What can hang from each mark
L: Z
W: P Q Y
Z: A L
P: H
Q: W
B: A
A: B W Z
Y: B
H: A

In the rows, 128 means zero.
Known rows, with every way that one mark hangs from another
{W {P {H {A Z}}} Q {Y B}}: [172  76  76 168 140 142  99  56 105 123 122  97  98  78 143 108 120 116
 145  87 160]
{Z A L}: [169 109 149 127  77 161 111 170 127 106 130 101 140  77 124 110 108  88
 162  97 169]
{Z L}: [156 103 143 148  88 163 107 137 127 110 125 102 145 111 121  91 109  91
 154 105 160]
{Q {W P {Y B}}}: [156 100 122 153 113 108 116  93 129 101 109  86 125 126 110  99 147 112
 174  96 118]
{B {A {W Q}}}: [162 131 118 155 142 163 122 107 119 130 106 104 122  88 104  61 114  87
 171 105 138]
{B {A {W P Q Y} {Z L}}}: [163 126 114 170 124 185 118  97 104 127 123 106 128  91 113  76 130 122
 139  86 185]
{P H}: [165  90 109 144 142 158  90 104 132 111 131 102 127 106 153  93 105  78
 152 103 133]
{B {A Z}}: [174 135 103 139 147 164 115  95 126 116 123  89  93  74 122  57 109  84
 146 106 174]
{W {P H} Q}: [158  68  98 152 161 145  95  96 125  65 122  99 108 116 155 106 117 111
 160  79 134]
{L Z}: [178  87  97 146 133 130  99  96 140  84 102  98 124 102 142  86 119  83
 138 100 163]
{Y {B {A W}}}: [162 124 126 157 123 123 134  85 122 171 119  88 115  78  88  60  99  66
 175 136 145]
{Y {B A}}: [167 117 117 150 119 129 129  81 129 159 123  77  92  71  98  63  95  69
 176 132 147]
{H {A W}}: [170 132 115 137 139 137 122 136 121 106 114 119 155  76 106  91 114  68
 160 119 148]
{P {H {A B {Z L}}}}: [174  99 103 139 135 162  92 102 103 139 129 109 134  77 142  91  93  74
 142  89 168]
{W {P H} Q Y}: [164  71  88 170 126 166  89  78 125  73 118  99 119 121 155 119 134 131
 148  74 131]
{Y B}: [160  98 127 149 114  99 119  84 127 140 110  85 112  93 105  72  96  65
 168 133 138]
{Y {B {A W Z}}}: [164 127 121 156 136 117 130  72 111 177 115  91 107  71  94  49  97  67
 158 130 166]
{B A}: [171 132 109 142 129 171 121 111 141 110 126  87 104  83 115  71 110  84
 168 113 147]
{Z {A B {W P Q Y}} L}: [159  96 151 158  55 141 115 137 103 115  96 108 173 103 101 119 119 112
 162  78 150]
{A B {W P Q Y} Z}: [153  95 116 176 116 103 107  52  91 107  65 109 155 129 105  76 122 110
 132  81 146]

Rows
[165 104 104 154 142 138 108  75 117 133 128  87 106 106 130  90 143 114
 162  85 139]	{Q {W {P H} {Y {B {A Z}}}}}
[165  98 145 154  74 156 117 144 114 136 142 108 163  88 120 130 121 103
 155 101 171]	{Z {A {W {P H} {Y B}}} L}
[160 110 166 140  63 135 118 154 107 136 101 109 179  95  95 101 101  79
 166  98 152]	{Z {A B W} L}
[163  93 102 178 104 153 116  62 110 129 118  84  92  88 116  90 124 129
 151  89 172]	{W P Q {Y {B {A {Z L}}}}}
[167 119 111 144 146 112 113  92  89 129  78 118 145  73 101  65 100  70
 149  94 154]	{H {A B {W Q} Z}}
[144  90 141 167 117 112 109  86  83 118  82 115 159 127 101  73 108 103
 140  77 167]	{A B {W P Q} {Z L}}
[167 113 134 129 122 120 125 154 133  69 120 105 148  90 116 115 123  87
 164 107 147]	{Z {A {W P}}}
[158 112 126 164 133 131 129  81 100 170 122  93 106  77  97  61 103  89
 160 112 179]	{Y {B {A {W P Q} {Z L}}}}
[163 100 109 129 164 117 103 107 114  90 116 100 127 110 132  96 131  97
 167  73 133]	{Q {W {P {H {A B Z}}}}}
[156  85 108 178 130 119  95  45  88 121  80 113 155 128 124  82 118 109
 129  74 145]	{A B {W {P H} Q Y} Z}
[167  99 111 150 144 156  93  98  87 158 112 124 150  79 134  83  96  77
 143  84 162]	{P {H {A B {W Q} {Z L}}}}
[153 119 145 155 123 143 109 118 100 136 111 123 163 109 114  67 113  85
 125 104 187]	{A W {Z L}}
[155  94 158 146  77 129 118 149 103 109 100 109 166 100 100 111 109  99
 171  81 152]	{Z {A B {W P Q}} L}
[167 129 101 166 145 166 119  82 111 113 113 103 116  90 115  70 131 114
 142  91 170]	{B {A {W P Q Y} Z}}
[170  81  80 177 137 158 103  41 109 136 127  85  85  85 141  93 120 123
 149  87 157]	{W {P H} Q {Y {B {A Z}}}}
[162 116 106 158 158 170 119 105 121 113 128 103 118  95 122  82 119 100
 168  96 144]	{B {A {W {P H} Q}}}
[169 106  99 141 151 146  98 105 120  87 124 103 128 109 143 109 151 117
 152  72 140]	{Q {W {P {H {A Z}}} Y}}
[167 108 133 145  81 112 122 123 125  87  95  98 165 102 100 117 121  93
 162  99 132]	{Z {A B {W P Y}}}
